Each row was made from one small tree. Brackets hold a mark, then the marks that hang from it, in alphabetical order. Every link used is in the known rows. Write each row's tree.
Known rows
{Z {K G {X C} Y}}: [-20.0 -15.6  36.0  -1.0  25.2  13.9   1.3 -30.5 -21.1  -3.7  15.5   1.2
  -4.0 -32.9 -10.9 -12.0 -17.4  16.8  22.8]
{G {K Q X Y}}: [-19.4  26.5 -54.1  18.9  24.5  14.0  -7.3 -10.4 -10.8 -21.8  15.8  -1.7
   5.2   3.7   9.7   9.2 -16.2   7.1  -5.1]
{C {X {K Y Z}}}: [  8.7   3.3 -25.6  -5.1  17.9  15.8  -9.8 -32.1  27.9  -2.8  21.7 -14.9
   4.3  10.9 -32.9  -9.0 -21.7 -36.5  -9.1]
{X C {K G Q}}: [-12.7 -18.0  17.9   1.9  30.8  27.1  -3.6 -24.1 -21.7  -8.6  38.9   1.4
  30.7  31.6  -2.7 -20.3   5.7  12.9 -10.2]
{K Y Z}: [ -6.8  26.4 -12.8  18.4  11.1   8.0  -8.2 -25.9  -1.8  -3.5   5.6 -18.4
 -11.6 -25.5  -0.1 -24.0 -10.3  -2.5 -12.4]
{C {X {K Q Y Z}}}: [  3.3  10.6 -29.8  -0.4  29.2  25.5 -12.1 -23.8  26.6  -4.6  23.2 -20.3
  12.2  14.5 -35.1 -14.2 -15.5 -36.6 -27.1]
{P {C {X {K Q Z}}}}: [ -2.2  10.6   7.1  -7.3  27.7  16.9 -14.6 -20.7  33.8   6.6  22.3 -14.4
  14.7  31.1 -15.9   8.1 -17.9 -34.1 -36.6]
{X C {K G Q Y}}: [-17.6 -12.5  17.3   7.7  32.3  33.9  -1.1 -33.3 -23.3 -10.2  40.2  -5.0
  13.7  17.4  -1.3 -28.8   3.2  13.3 -20.7]
{C {X K}}: [ 12.9 -14.0 -17.3 -16.5  10.2  11.3  -4.6 -15.4  29.1  -0.6  17.9  -3.3
  12.1  26.8 -33.6   5.5 -16.1 -34.4  -0.7]
{X C {K G Q Z}}: [-13.0  -0.9   8.4  11.0  38.9  25.9 -12.2 -36.5 -20.1  -8.9  42.8  -6.6
  38.1  26.8  -5.5 -29.5   0.4  10.9 -10.0]
{Z {K Q Y}}: [-11.5  -0.8   4.2  -0.5  37.1  17.0   3.0 -10.1  -2.5  -0.5  -1.6   5.2
  -5.6 -15.7 -18.5  -3.5  -1.4   0.5 -33.2]
{G {K Q}}: [-11.3  13.0 -46.5   7.8  18.4  13.2  -8.1   5.0  -6.7 -17.4  12.2   9.3
  19.0  28.0  11.7   8.9  -5.5   1.2 -18.1]
{Q {K G {X C} Y}}: [-17.6  -0.6  40.7  10.3  26.9  22.6  -8.3  -1.9 -31.1 -11.1   9.5   0.3
   0.5 -15.8 -20.4 -25.6 -23.6  11.5  26.9]
{K Q X Y Z}: [-20.3  47.6 -26.6  32.8  34.2  13.9 -14.8 -22.2  -5.0 -11.0  11.6 -33.3
   6.8 -32.6  -7.7 -18.6  -8.5   4.9 -11.6]
{X C {K Y}}: [ -3.5 -13.8  16.1   0.3  22.2  22.7   6.1 -48.5 -17.9  -5.3  38.0   6.9
   0.1  20.9   3.4   4.4  -3.5   4.3  -3.8]
{Q {K G X Y Z}}: [-13.5  21.9   4.6  20.1  34.2   9.0 -20.1  -5.8 -16.7 -10.6  -1.5  -7.4
   4.6 -24.1 -31.7 -39.6 -30.4   8.2  24.6]
{X K}: [ 10.2 -10.4 -23.5  -3.5  19.8  -5.2   0.0 -27.8   5.9  -1.3  13.8  14.7
  10.5  30.7 -13.9   8.1  -1.5   2.2   2.3]
{Y {K G Q X Z}}: [-14.1  23.7 -44.2  10.1   4.2  -4.6 -24.4  -3.8 -12.4 -22.1   1.3 -21.1
  16.8 -35.9 -16.9 -17.9   0.7   9.1   6.8]
{Z {K G Y}}: [-11.6 -17.7  15.5  -5.0  19.3   7.5   1.3 -15.6  -5.0  -0.1  -1.3   7.4
 -13.2 -26.4 -17.9 -26.2 -12.2   9.4  -3.4]
{X C K}: [  2.0 -18.6  17.1  -5.1  21.3  14.6   2.9 -39.7 -15.4  -3.3  36.9  12.9
  17.0  35.3   1.2  14.0  -0.1   4.3   6.3]
{X C {K Q Y Z}}: [-11.1  11.8   1.7  14.9  44.3  31.9  -5.1 -50.7 -18.5  -8.7  43.2  -7.9
  17.8  19.1  -1.2 -10.5   0.0   2.3 -27.3]
{Y K}: [  4.3  -0.9 -29.1 -10.9 -18.1  -9.4  -5.9   0.3  -5.7 -13.8  -8.0   4.1
  -7.9 -18.4  -6.7  16.3   7.7  -2.8   0.5]
{X C {K G Y Z}}: [-10.9  -5.2  12.9  10.2  25.7  22.1  -7.4 -55.6 -21.1  -7.6  43.0  -6.2
  11.0   7.8  -1.1 -33.3 -10.8  10.3   2.7]
{Q {K Y Z}}: [ -2.4  22.8   4.8  13.6  34.3  14.2 -13.2  -3.8 -10.6  -6.6  -5.5   3.5
  -2.8  -7.1 -26.1 -20.2 -20.4  -6.3  -5.8]

Which tree is each row?
[-20.6   1.5  24.6   3.7  43.2  23.6   2.6 -25.2 -18.0  -4.6  15.8  -0.7
   3.3 -21.1 -11.6  10.2  -7.8   7.8  -8.0]
{Z {K Q {X C} Y}}
[ -5.7  28.9  -0.7  18.8  39.1   8.0 -16.0 -11.4 -11.5  -9.5  -2.1  -2.1
   1.9 -16.3 -29.9 -10.6 -27.5   0.0  17.7]
{Q {K X Y Z}}
[-12.4  16.2 -48.4  12.9  10.4   4.1  -5.8 -21.1 -10.1 -18.7  15.2   4.0
  -4.8  -0.1  13.1  14.8 -24.0   6.6  18.3]
{G {K X Y}}
[-11.2  23.3  13.9  16.1  17.3   7.2 -10.8 -34.0 -17.3  -5.5  27.4 -17.8
  19.8 -15.5   5.6   5.1 -14.3   6.7  31.7]
{K {X C} Z}
[-18.9  26.7 -15.2  21.8  24.7  14.2  -3.4  -6.9  -6.2  -9.1   6.3 -23.7
  -3.5 -25.1  -4.8  -6.7  -1.5   7.7 -11.8]
{K Q X Y}
[-25.5  -1.2  31.6  13.8   3.2  18.2  -1.9 -23.5 -28.2  -9.5  24.2 -21.6
  -7.3 -35.0   7.7 -29.6 -13.9  19.5  28.1]
{K G {X C} Y}
[-13.9 -13.9  10.7  -4.9  32.4  10.9  -4.3   4.1  -5.1  -0.6  -1.5   6.8
  14.9  -7.8 -21.7 -22.0  -0.9   9.3 -16.5]
{Z {K G Q}}
[-13.5  19.7 -11.3  19.3  10.8  -7.4 -19.7 -17.8  -6.5  -6.7  10.2 -22.8
  18.7 -27.5  -9.1 -35.4 -18.6  15.8  38.1]
{K G X Z}
[-17.3  30.0  13.3  22.8  18.5  16.2  -8.1 -44.6 -20.9  -8.2  28.6 -25.9
  -1.1 -34.1   7.7  -7.0 -17.4   6.7  18.9]
{K {X C} Y Z}
[-15.3 -10.1   9.3   0.1  25.0   1.3  -1.7 -22.7  -7.2  -2.2   1.4   1.2
  -8.6 -35.6 -21.7 -16.2 -19.7  15.5  19.8]
{Z {K G X Y}}
[-18.7   2.0  -7.9   0.4  -2.5   9.2 -12.5   1.1 -27.2 -21.6  11.5 -13.7
  12.7 -28.0  -5.2  -4.2   7.1  12.5  10.1]
{Y {K G Q {X C}}}
[-17.3  -6.5   5.2   0.1  36.8   5.0  -7.1  -3.6  -6.3  -3.8   1.7   0.9
  18.7 -17.4 -25.3 -12.4  -8.3  15.6   7.0]
{Z {K G Q X}}
[-10.6  -0.9 -28.3  -3.8  -8.6   2.8 -12.6  16.3 -12.0 -18.6  -6.8  -7.5
   5.1 -21.1 -11.6 -17.6  13.4   4.9 -15.7]
{Y {K G Q}}
[  6.7  -6.8 -21.7 -11.9  22.2  19.9  -7.0  -8.1  27.9  -2.6  19.0  -9.0
  19.9  30.1 -35.2   1.5  -9.8 -34.0 -19.5]
{C {X {K Q}}}
[-14.8  20.7 -53.2  12.8  23.6   6.3 -10.6  -2.1  -8.0 -20.1  15.4   4.0
  22.8  19.0   8.7  18.6 -12.8   7.6   4.5]
{G {K Q X}}
[-20.1  42.2 -63.3  28.0  31.9  13.2 -17.8 -22.6  -9.4 -23.2  20.4 -10.4
  13.4  -2.4   8.6  -0.5 -21.4   4.8  -5.2]
{G {K Q X Y Z}}
[-12.6  32.5 -57.7  22.1  18.5   2.8 -14.5 -32.0  -8.7 -20.3  19.3  -4.1
   3.1  -5.5  10.5   5.3 -29.4   4.1  17.9]
{G {K X Y Z}}
[-19.9  -8.4  10.2   1.4  32.9  18.3  -1.8  -4.6  -7.5  -2.7  -1.0   0.8
  -2.2 -21.9 -20.2 -31.3  -4.4   9.3 -26.3]
{Z {K G Q Y}}
[-29.3  37.4 -19.5  34.1  28.9  15.1 -20.3 -16.0 -11.1 -12.7  12.4 -39.1
  10.7 -40.3 -11.0 -54.5 -11.6  15.9  -4.0]
{K G Q X Y Z}
[-17.0   8.8  24.3  12.3   8.2  16.9   2.9 -30.0 -22.6  -7.3  23.4 -15.9
 -10.9 -26.8  10.5   5.3 -10.1   9.8  19.0]
{K {X C} Y}
[-22.8 -11.7  31.2  -1.0  37.9  18.0  -4.0 -11.7 -19.5  -4.5  15.6   0.9
  23.0 -13.8 -15.5  -8.6  -6.6  16.1   8.6]
{Z {K G Q {X C}}}
[  1.0 -12.6 -17.0 -11.4  18.2  20.7 -10.8  -3.8  23.8  -4.7  19.7 -12.2
  23.1  24.2 -36.5 -21.2 -11.4 -27.0 -13.0]
{C {X {K G Q}}}
[  2.7  -3.1 -20.4  -4.4  15.3  16.9 -13.1 -28.1  23.7  -3.9  23.2 -19.0
   6.5   4.4 -35.5 -32.1 -24.1 -29.1  -3.7]
{C {X {K G Y Z}}}
[-16.2  18.9 -48.1  13.5  19.4  20.4  -5.5  -3.2  -9.3 -19.1  13.3   3.3
   1.4  13.5  13.7   0.1  -8.7   0.5 -27.5]
{G {K Q Y}}
[ -2.3  20.3 -39.6  16.7  42.9  12.2  -9.1 -37.4   3.3  -7.8  20.1  -7.0
  12.0  15.1 -16.4 -16.0  -1.5  -0.2 -30.8]
{X {K Q Y Z}}
[  0.5   0.0 -23.5  -3.9  25.0  20.0 -17.3 -12.4  25.4  -4.9  22.8 -18.7
  28.6  19.7 -38.0 -28.9 -15.2 -28.8 -14.0]
{C {X {K G Q Z}}}
[-14.7   7.2  -1.9   4.4  42.4  11.2   0.5 -17.8  -3.7  -3.4   0.8  -0.1
  -0.7 -24.9 -21.6   6.4  -8.3   7.0 -10.4]
{Z {K Q X Y}}
